Each row was made from one small tree. The marks that hang from a mark follow it in brackets, in the order of their numbers. Every link used is in the known rows. Write each row's tree.
Known rows
J_476(J_131(J_490 J_590) J_751): [  9.6 -73.9 -46.1 -14.8   9.3  22.4 -35.2 -22.1  -3.6  12.5   7.2 -27.6
 -21.7  -1.5   2.2  27.8  34.4  11.5  20.6  -9.1 -10.6  37.0 -18.4 -12.0
   6.3  -0.7  33.2 -21.1   1.0  16.5 -22.3]
J_769(J_590(J_39 J_131(J_476 J_490)) J_975): [ -0.5 -33.3 -47.3 -28.4 -74.1  50.6 -44.2 -65.4  -4.0 -12.9  -8.7 -10.1
 -24.5 -11.1 -15.5  16.8   3.0   8.4  36.2 -25.4 -17.1  -7.1 -21.7 -28.7
  13.5  10.5  55.4 -36.1  22.6  13.0 -15.7]
J_590(J_131): [ 24.4 -25.2  -7.4 -10.4 -21.7  27.1 -45.9 -27.0 -20.8  -3.6   6.0 -13.4
 -23.1 -16.3   6.1   2.8  20.9   6.5  25.1 -21.7  11.2  -4.7  -1.5 -22.3
  11.8  10.6  34.8  -4.6   6.2  10.0  -8.6]
J_476(J_131(J_490) J_751): [ 13.2 -47.1 -30.1 -28.0  38.3  27.0 -36.3 -21.8  -8.8   4.9   0.8 -30.5
 -18.9  -8.7   7.7  11.2  35.0  14.7  17.6 -16.1  -9.9  24.9 -16.6 -17.5
  12.8   3.0  29.8 -26.4  18.2  13.0 -23.3]
J_769(J_590(J_39 J_131(J_476)) J_975): [-15.6 -20.2 -37.5 -15.9 -74.6  48.2 -48.0 -63.5 -15.8 -20.6  -7.0 -19.0
 -34.0  -8.7  -0.4   8.5  -4.8  13.2  36.8 -21.6  -7.8 -13.5  -9.6 -21.3
  21.8   8.0  49.0 -31.1  24.0  12.8  -2.1]
J_39(J_590(J_131)): [ 20.0 -34.1 -15.1 -13.7 -59.3  27.3 -60.0 -26.1 -22.4  -4.9   7.8 -31.5
 -27.1  -9.7   7.2   1.8  17.2  13.9  18.2 -15.5   4.2  -0.3  -2.8 -15.8
  11.2   1.3  43.6  -0.6 -15.1   2.5 -15.8]
J_490(J_131(J_476 J_590(J_769))): [  5.2 -63.4 -32.3  -7.6 -23.3  13.9 -37.8  -7.7   1.1  -8.9  22.5  -7.3
 -27.8   2.9   9.5  17.9  18.3  31.6  29.2 -22.5 -13.7   3.6 -14.6 -21.7
  -3.3  -5.0  70.1 -18.9  15.1  38.7 -14.6]
J_39(J_590(J_131(J_476 J_490) J_769(J_975))): [ 24.6 -41.2 -46.3 -35.5 -43.8  42.3 -41.1 -50.2   3.2 -18.3  12.7 -23.7
 -24.8   6.4  -6.6  23.3  15.0  22.1  25.7 -28.4 -19.6  13.1 -29.7 -31.0
 -17.1   5.7  74.8 -24.4   3.6  -2.7 -47.0]
J_131(J_476 J_590): [ -4.3 -59.4 -22.3   5.2 -12.3  -3.5 -41.5 -22.5   4.7   1.0  14.7 -15.6
 -25.0   5.5   3.1  20.6  27.0   1.4  23.3  -8.4  -5.7   1.7  -4.3 -15.3
  13.7   8.8  44.6 -15.6  -3.8   4.7 -16.7]
J_131(J_476(J_751) J_490 J_590(J_769)): [  7.7 -80.5 -44.1 -16.2   6.7  15.5  -6.4 -10.5  17.3   1.4  18.7 -22.0
 -26.6  11.1   0.4  35.4  42.4   7.2  27.8 -19.5 -13.6  20.2 -32.9 -17.8
 -12.6 -18.4  59.1 -20.2  13.1   1.7 -31.6]
J_769(J_590(J_131) J_975): [ 19.4 -25.3 -27.8 -22.9 -27.4  44.2 -56.1 -50.4 -19.8 -23.5  -3.8 -16.7
 -29.4 -12.9   6.2   3.8  -2.6  18.9  34.2 -12.4  -6.5  -1.2  -6.2 -22.6
  16.5  15.2  40.5  -9.8  13.4  14.0  -9.0]
J_39(J_590(J_769)): [  6.9 -42.9 -14.9  -1.3 -24.1  14.8 -63.2  -3.2 -10.4 -21.7  17.2 -28.7
 -27.4  12.5  23.1  -0.1  26.7  26.9  12.0 -10.7 -13.7   4.0 -13.1 -20.0
  -2.4 -24.7  71.9  -3.0  -1.0  -0.5 -17.7]
J_769(J_590(J_39 J_131(J_476 J_490))): [ -3.5 -44.1 -38.9 -21.8 -78.8  37.1 -51.2 -43.3  -4.2  -7.4  -5.0 -13.0
 -24.3 -23.7 -10.7   3.5  16.3  10.7  26.8 -28.5  -8.7 -19.6 -20.4 -23.2
  20.1   0.1  52.0 -28.3  18.7  14.7 -11.6]
J_490(J_131(J_476(J_751) J_590(J_39 J_769))): [-28.6 -67.6 -41.0  -3.5 -60.0  30.7  -5.6  -1.5  -4.1   4.6  15.3 -24.8
 -37.0   9.5   7.7  23.4  24.5  21.0  37.1 -27.4 -11.1   8.8 -17.2 -16.4
  -6.1 -29.4  63.4 -30.6  29.5  33.8  -0.5]
J_131(J_476 J_490 J_590(J_769)): [ 11.2 -73.5 -38.0  -7.8 -15.0   6.2 -37.9 -18.0  17.7  -5.7  23.9  -1.5
 -16.3  12.0   0.5  28.0  36.3  11.6  23.0 -18.5 -21.8   9.4 -25.4 -25.0
 -12.3  -7.9  68.6 -18.7   3.3   7.3 -33.2]
J_490(J_131(J_590(J_39))): [ -7.2 -58.4 -30.7   9.5 -84.8  17.5 -39.2  -6.5 -23.0   9.6  18.2  -4.1
 -25.5   0.2   5.9   8.7  19.7  10.1  29.6 -15.1 -10.5  -7.8   1.7 -22.2
  10.5  -7.7  47.8 -17.4   1.1  46.2   9.9]
J_39(J_590): [  7.4 -41.9 -15.3  -3.2 -24.1   6.5 -63.4 -13.0 -16.3  -8.8  13.4 -33.0
 -25.3   4.7  12.7  -1.1  25.0  13.5  11.7  -4.8  -8.1  -3.7  -1.0 -16.4
  17.1  -4.8  50.5  -3.1 -16.3  -4.2 -16.8]
J_476(J_751): [  6.1 -38.1  -7.6 -10.9  29.6  14.8 -19.8  -2.6 -13.4   2.9   9.0 -31.9
 -30.2   1.1  11.4   7.2  35.4   2.2  22.0  -8.7   2.4   6.4  -7.0 -15.8
  18.8  -1.4  29.7 -10.9  17.2   0.4  -9.1]

Which tree is each row?
[ 16.4 -45.2 -49.5 -48.8   2.6  51.3 -20.5 -57.5   2.9  -9.4  -5.3 -33.2
 -31.8 -14.1 -14.9  25.2   8.3   8.3  39.8 -22.4  -6.9  11.2 -24.6 -20.1
  14.1  15.4  40.8 -33.7  27.5   3.0 -31.3] : J_769(J_590(J_131(J_476(J_751) J_490)) J_975)
[ -2.0 -41.9 -15.6 -29.5  29.3  18.2 -11.8  -5.6  -7.4   5.7   6.2 -33.8
 -33.5  -6.9   3.2   9.2  20.8  16.6  27.5 -27.9   1.2  -0.8  -5.5 -17.4
  23.0   8.4  36.3 -30.7  35.7  25.8 -12.1] : J_490(J_131(J_476(J_751)))
[  5.1 -32.5 -14.5 -27.1   5.9  29.3 -11.8 -29.2  -8.0   3.1   2.8 -35.7
 -35.1 -13.5   0.4  11.8  21.8   1.7  29.9 -30.9  15.5   3.8 -10.1 -11.6
  15.9   6.9  25.6 -19.2  25.4  -2.3 -16.2] : J_590(J_131(J_476(J_751)))
[-12.7 -59.7 -52.1  -2.2 -63.7  25.1 -22.5 -38.6  10.7 -10.5  20.8  -0.3
 -20.7  28.2  -5.1  37.6  27.7   4.1  33.7 -16.1 -33.8  13.1 -29.3 -32.5
 -19.0  -7.1  78.9 -31.9  10.9   7.0 -25.4] : J_131(J_476 J_490 J_590(J_39 J_769(J_975)))
[ 35.4 -46.6 -29.0 -24.5 -55.0  26.8 -58.3 -29.5 -11.4   2.6   6.2 -24.5
 -19.1 -14.7  -7.1   7.0  26.8  11.6  15.5 -20.5  -4.1  -0.1 -11.7 -22.7
   5.0   1.4  50.9  -7.1 -19.1   1.6 -29.7] : J_39(J_590(J_131(J_490)))
[  4.6 -75.3 -40.4 -17.8   7.3   7.7 -12.4 -17.3  15.3  15.2  12.4 -25.4
 -27.3   6.4 -11.6  34.6  41.8 -10.4  25.3 -12.4  -9.5  15.5 -17.1 -12.9
   9.8   1.2  38.7 -23.8   1.8  -1.3 -30.7] : J_131(J_476(J_751) J_490 J_590)
[  9.3 -51.6 -32.2   3.7 -17.7  21.7 -36.7 -26.5  -4.3 -18.4  26.1  -5.3
 -25.5  26.8  13.5  28.4  19.0  15.2  29.7  -3.5 -21.4  23.2 -14.2 -28.1
 -15.5  -5.2  64.9  -6.0   3.4  11.4 -19.1] : J_131(J_590(J_769(J_975)))
[-13.0 -67.7 -41.8   4.5 -65.8  12.9 -31.7 -18.4  11.0  -2.5  20.0  -0.5
 -19.7  15.4  -2.6  23.9  38.1   5.7  26.7 -19.8 -26.1   1.7 -26.3 -27.4
 -12.6 -20.6  76.5 -24.5   4.1  10.1 -19.3] : J_131(J_476 J_490 J_590(J_39 J_769))
[ -2.3 -69.7 -35.2 -15.4  -4.9  22.7  -9.3  -2.4  -0.4  -0.9  17.4 -25.7
 -35.6   6.5   9.9  25.6  23.6  28.5  33.2 -25.9  -7.0  13.2 -18.9 -15.1
  -2.6 -15.9  59.5 -22.1  26.3  32.8 -14.5] : J_490(J_131(J_476(J_751) J_590(J_769)))
[  1.6 -58.3 -49.9   4.1 -73.5  29.1 -27.9 -27.6  -4.3  -8.4  23.2   4.5
 -17.8  28.5   0.5  31.5  29.7   4.5  32.9  -8.3 -33.3  16.2 -25.1 -35.5
 -23.9 -12.0  74.7 -19.3   2.5  13.7 -19.4] : J_131(J_490 J_590(J_39 J_769(J_975)))
[  1.2 -34.1 -24.1 -19.0 -65.3  29.2 -32.9 -40.2  -5.1   5.6   1.4  -7.6
 -17.9 -15.4 -14.5  11.0  26.6  -2.8  27.1 -33.3   0.2 -11.2 -15.8 -27.7
   8.5   9.1  46.5 -29.4  15.9   8.8 -16.9] : J_590(J_39 J_131(J_476 J_490))
[  2.3 -46.8 -26.2 -23.6 -32.5  38.5 -25.6 -20.9  -3.5 -13.2   8.7 -48.8
 -39.8  -3.3  11.7  13.8  20.2  24.7  25.6 -31.9   8.1  11.9 -23.8  -9.6
  -1.6 -20.2  57.5 -14.4  14.9  -7.5 -24.8] : J_39(J_590(J_131(J_476(J_751)) J_769))
[-18.8 -30.9 -28.0  -8.6 -79.6  36.0 -54.4 -42.3 -14.9 -13.3  -7.4 -17.2
 -32.9 -21.4   4.5  -1.9   5.8  14.3  28.2 -27.0   0.9 -20.8 -10.4 -16.3
  28.0  -4.5  47.7 -23.8  20.5  14.0   4.4] : J_769(J_590(J_39 J_131(J_476)))
[ -8.3 -68.7 -34.7  -3.7   4.4  14.4 -11.7  -6.3   9.7  -7.2  18.1 -26.3
 -36.5  14.4  15.2  26.1  33.7  12.8  30.3 -14.7  -5.9  19.4 -21.9 -10.8
  -3.7 -20.0  53.0 -14.6  17.8   0.4 -18.8] : J_131(J_476(J_751) J_590(J_769))
[  5.1 -35.2 -37.9 -33.4 -30.0  50.5 -18.5 -43.5  -5.2 -17.8   9.0 -49.2
 -42.8   9.8   7.7  23.3   8.0  22.9  32.3 -26.6  -4.1  25.7 -23.6 -16.8
  -7.4  -9.8  59.0 -20.1  20.0  -9.3 -32.2] : J_39(J_590(J_131(J_476(J_751)) J_769(J_975)))
[ -8.3 -60.6 -32.6  10.5 -86.0  26.7 -34.4   0.3 -19.6  -6.4  22.0  -1.6
 -25.4   9.1  16.9  11.2  23.5  26.3  32.3 -21.0 -16.3  -1.0 -10.6 -24.4
  -9.2 -27.3  69.1 -15.8  11.6  49.0   7.4] : J_490(J_131(J_590(J_39 J_769)))
[ 16.5 -56.4 -39.0 -41.7  -1.0  38.7 -29.9 -35.9   4.5  -1.8  -9.1 -32.2
 -31.1 -27.0 -10.7  16.5  21.8  11.3  29.7 -28.7   3.8  -0.7 -23.5 -13.6
  23.1   4.1  35.0 -26.3  26.2   3.2 -23.5] : J_769(J_590(J_131(J_476(J_751) J_490)))
[-13.7 -72.2 -48.4  -4.7 -46.5  29.1 -29.1 -24.9 -13.0  17.4   6.8 -24.2
 -22.5   1.6   3.1  26.4  38.0   6.8  24.4 -11.9 -16.3  28.0 -18.8 -13.8
   2.8 -15.0  34.9 -28.6   3.7  21.2  -7.2] : J_476(J_131(J_490 J_590(J_39)) J_751)
[-18.7 -22.8 -29.6 -19.8 -46.6  56.5   3.9 -41.0 -10.9 -13.3   5.6 -28.9
 -38.6   8.6   7.4  22.5  15.9  12.6  41.1 -35.4  -1.3  13.9 -24.3 -22.2
  -9.8 -12.9  54.6 -31.7  45.9   2.6 -11.0] : J_590(J_39 J_131(J_476(J_751)) J_769(J_975))
[ 20.7 -45.1 -26.9 -39.8   5.0  30.6 -11.3 -32.0   0.1   9.6  -0.8 -28.9
 -26.5 -17.5 -13.8  18.4  30.7  -3.6  25.5 -32.5   9.6   6.8 -19.7 -19.6
   8.9  11.5  31.8 -28.3  22.3   0.3 -29.7] : J_590(J_131(J_476(J_751) J_490))
[ -0.3 -67.1 -35.8   8.0 -74.3   9.7 -39.2 -16.9  -6.2   9.6  16.0  -1.5
 -17.5   8.2  -5.1  21.3  40.9  -8.6  23.4  -6.2 -16.7   1.1 -11.5 -24.8
   2.4  -4.0  51.6 -13.9 -13.0  12.6  -5.5] : J_131(J_490 J_590(J_39))
[ 27.6 -36.7 -20.1 -29.3 -14.1  22.3 -37.8 -40.4   1.6   2.8   5.2 -10.4
 -17.1 -20.3 -11.3  12.0  25.6   1.2  22.8 -33.1   1.5  -4.1 -14.1 -25.6
   6.7  17.7  40.3 -23.6  10.8   5.2 -30.8] : J_590(J_131(J_476 J_490))
[ 20.0 -47.8 -26.5 -37.0   2.6  38.1  -3.0 -23.4   4.2  -5.6   7.3 -24.6
 -27.1 -11.0  -1.0  19.8  34.2  12.9  27.4 -38.9   3.6  12.6 -32.4 -20.0
  -9.9  -8.3  51.9 -25.7  34.5   1.6 -32.9] : J_590(J_131(J_476(J_751) J_490) J_769)
[-18.5 -55.5 -30.8   5.0 -77.5  13.4 -36.5 -16.3  -9.7   8.0  13.8  -8.4
 -26.2   4.5  -0.7  13.5  14.4  11.0  30.1 -19.3 -11.1  -7.2  -2.0 -21.1
  14.1  -1.3  55.0 -26.3   7.6  39.3   2.0] : J_490(J_131(J_476 J_590(J_39)))
[ 42.8 -33.5 -31.8 -30.6 -19.6  46.6 -30.7 -40.5  -7.3 -17.8  16.0  -0.9
 -18.0   1.8   0.9  18.6  20.0  15.6  32.2 -28.7 -16.4  12.7 -25.1 -38.5
 -22.9   5.2  64.3 -16.6  16.8   9.6 -30.1] : J_590(J_131(J_490) J_769(J_975))
[-11.6 -16.0 -27.5 -10.8 -67.2  47.1 -22.4 -49.8 -12.1 -21.6   7.0  -7.9
 -29.5   7.2   6.1  13.4   8.6  15.4  36.7 -33.1  -6.7   1.9 -17.7 -30.0
 -10.7  -1.6  64.6 -30.9  32.1   8.1 -13.3] : J_590(J_39 J_131(J_476) J_769(J_975))
[-14.5 -68.3 -39.8   3.0 -63.9   4.1 -35.0 -25.8   7.5   9.8  13.5  -3.6
 -18.7   6.7 -11.4  25.8  35.0  -9.7  26.8 -13.3 -16.9  -0.3 -14.8 -22.2
   7.1   1.3  54.8 -25.3  -3.0   8.4 -16.6] : J_131(J_476 J_490 J_590(J_39))
[ -5.0 -42.1 -32.1 -28.9 -46.8  37.8  -4.2 -31.3  -5.1  14.5  -2.3 -26.1
 -27.2 -12.4 -11.4  17.0  34.3  -8.2  33.1 -34.4   6.6  -1.6 -21.9 -18.4
   8.4   0.7  34.9 -33.5  24.6   2.7 -17.2] : J_590(J_39 J_131(J_476(J_751) J_490))
[ 22.1 -72.4 -34.8  -1.6 -20.0  10.5 -40.7  -8.5   3.0  -6.1  27.1   2.0
 -16.1   9.4   8.6  25.0  42.0  11.9  22.4  -9.2 -19.5  13.9 -23.2 -28.3
 -17.1 -13.2  67.0  -6.2  -4.1  11.7 -23.2] : J_131(J_490 J_590(J_769))
[-14.1 -50.1 -34.4  17.3 -74.5  29.3 -30.6 -28.1 -11.6 -15.4  22.7  -3.6
 -26.9  30.7  13.2  26.7  20.4  11.6  35.0  -8.3 -24.4  15.0 -16.0 -29.2
 -15.2 -15.2  69.6 -12.6   4.9  13.7  -4.8] : J_131(J_590(J_39 J_769(J_975)))
[-10.1 -49.4 -43.9 -27.9 -60.0  46.7 -24.8 -39.6  -4.8   2.4  -9.1 -28.2
 -34.8 -24.6 -10.3  11.0  22.0   6.7  31.1 -29.9   0.2  -7.8 -25.3 -13.1
  21.1  -6.0  41.7 -34.8  26.4  10.0  -8.8] : J_769(J_590(J_39 J_131(J_476(J_751) J_490)))
[-19.0 -77.1 -45.8  -2.3 -49.3  22.7  -1.9 -11.8   9.6   4.8  18.2 -20.3
 -28.1  14.6  -0.6  31.9  47.0   1.8  30.9 -22.2 -16.4  14.5 -32.8 -20.3
 -11.9 -27.3  63.5 -27.4  16.1   4.5 -19.5] : J_131(J_476(J_751) J_490 J_590(J_39 J_769))
[ -5.8 -61.8 -33.4  -3.8  10.7  21.1 -38.1 -20.9 -11.8   8.3   7.8 -34.3
 -29.6   0.4  17.4  22.0  26.8  14.8  20.3  -5.3  -2.2  33.1  -7.9  -6.5
  10.5  -3.7  26.1 -14.6   4.0  14.9  -7.9] : J_476(J_131(J_590) J_751)
[-18.6 -73.3 -44.4  -3.8 -44.5  15.2  -9.5 -17.3   9.5  18.2  10.8 -23.3
 -28.7   7.6 -12.6  33.1  41.6 -14.3  30.5 -14.9  -9.1   8.5 -18.5 -15.8
   5.6 -12.1  44.2 -28.9   4.8   1.6 -16.5] : J_131(J_476(J_751) J_490 J_590(J_39))
[  7.4 -35.9 -26.4  -8.1 -23.3  28.1 -54.7 -26.1 -10.8 -25.8  17.9 -27.8
 -29.0  24.0  17.8  11.2  16.2  24.8  20.4  -5.2 -25.5  14.1 -15.6 -26.4
  -8.5 -13.8  74.2 -10.5  -1.3  -1.0 -25.0] : J_39(J_590(J_769(J_975)))
[ 40.4 -42.3 -19.9 -23.8 -23.0  34.3 -37.8 -21.8  -8.3 -10.2  14.8   0.5
 -13.7 -13.3   3.9   9.2  32.8  17.3  21.4 -31.9  -2.5   2.3 -25.4 -32.1
 -15.4  -3.8  58.9 -11.5  12.5  14.2 -25.0] : J_590(J_131(J_490) J_769)
[ 14.6 -38.1 -27.3 -11.9 -78.9  40.8 -32.3 -21.9 -12.8 -10.7  13.6   0.7
 -17.2  -8.0   5.5   6.8  32.5  13.6  26.7 -34.5  -8.3  -4.8 -25.4 -32.3
 -16.0 -18.1  63.6 -15.2  18.0  16.3 -10.7] : J_590(J_39 J_131(J_490) J_769)
[ -3.6 -28.6 -23.2  -3.8 -86.6  41.4 -59.7 -32.8 -26.8 -13.1  -6.9 -12.9
 -30.0 -21.5   9.7  -7.5  10.1  14.7  26.1 -18.4   1.8 -19.0  -7.2 -18.1
  23.8  -9.8  40.9 -13.0  13.9  19.8  12.1] : J_769(J_590(J_39 J_131))
[  5.5 -34.5 -19.7 -19.5 -51.9  21.5 -57.1 -36.7  -8.1  -6.8   4.1 -34.9
 -29.8 -10.1   0.8   4.7  14.2  16.9  17.9 -23.1   6.1  -4.1  -5.0 -13.2
  16.6   7.3  48.3 -11.9  -6.8  -4.0 -24.6] : J_39(J_590(J_131(J_476)))
[ -6.7 -56.7 -57.8   0.3 -63.6  39.6 -44.3 -42.7  -8.6 -11.7  17.8   0.8
 -17.3  20.6   8.8  29.8  23.6  22.6  30.2 -12.7 -40.0  32.4 -28.9 -32.2
 -22.2 -13.6  70.4 -26.9  10.1  27.4 -17.1] : J_476(J_131(J_490 J_590(J_39 J_769(J_975))))
[ 27.2 -20.3 -17.8 -16.7 -20.7  44.9 -34.3 -38.9 -18.3 -24.9  15.7  -9.7
 -25.3   3.4  14.1  12.6  11.3  21.7  34.0 -24.5  -5.5  10.4 -16.0 -32.0
 -13.8   5.2  54.5  -8.1  20.5  11.2 -18.2] : J_590(J_131 J_769(J_975))
[  9.3 -72.6 -33.4  -8.5  -9.8  -2.1 -40.0 -24.4  13.0   6.9  17.1  -9.0
 -16.5   3.0 -11.1  28.2  36.3  -2.7  22.7 -11.8 -14.3   5.6 -13.4 -21.8
   6.8  10.3  49.0 -17.6  -7.2   4.6 -30.8] : J_131(J_476 J_490 J_590)
[  2.7 -55.8 -33.2   7.5 -13.5  20.7 -61.5 -18.8 -11.5 -14.3  15.6 -10.3
 -21.5   5.9  28.1  14.1  22.8  35.1  17.9 -10.2 -18.6  25.0 -15.3 -17.3
  -7.5 -13.3  56.7  -9.5   2.6  24.7 -12.3] : J_476(J_131(J_590(J_769)))
[ -0.5 -67.5 -33.7 -17.1  -2.7  15.1 -12.6  -9.9  -1.4  14.3  13.9 -31.2
 -35.3   1.2   1.7  26.4  20.6  10.9  32.7 -19.8  -3.8  10.8  -5.4 -12.3
  15.9   3.9  36.0 -22.5  15.6  29.4 -11.0] : J_490(J_131(J_476(J_751) J_590))
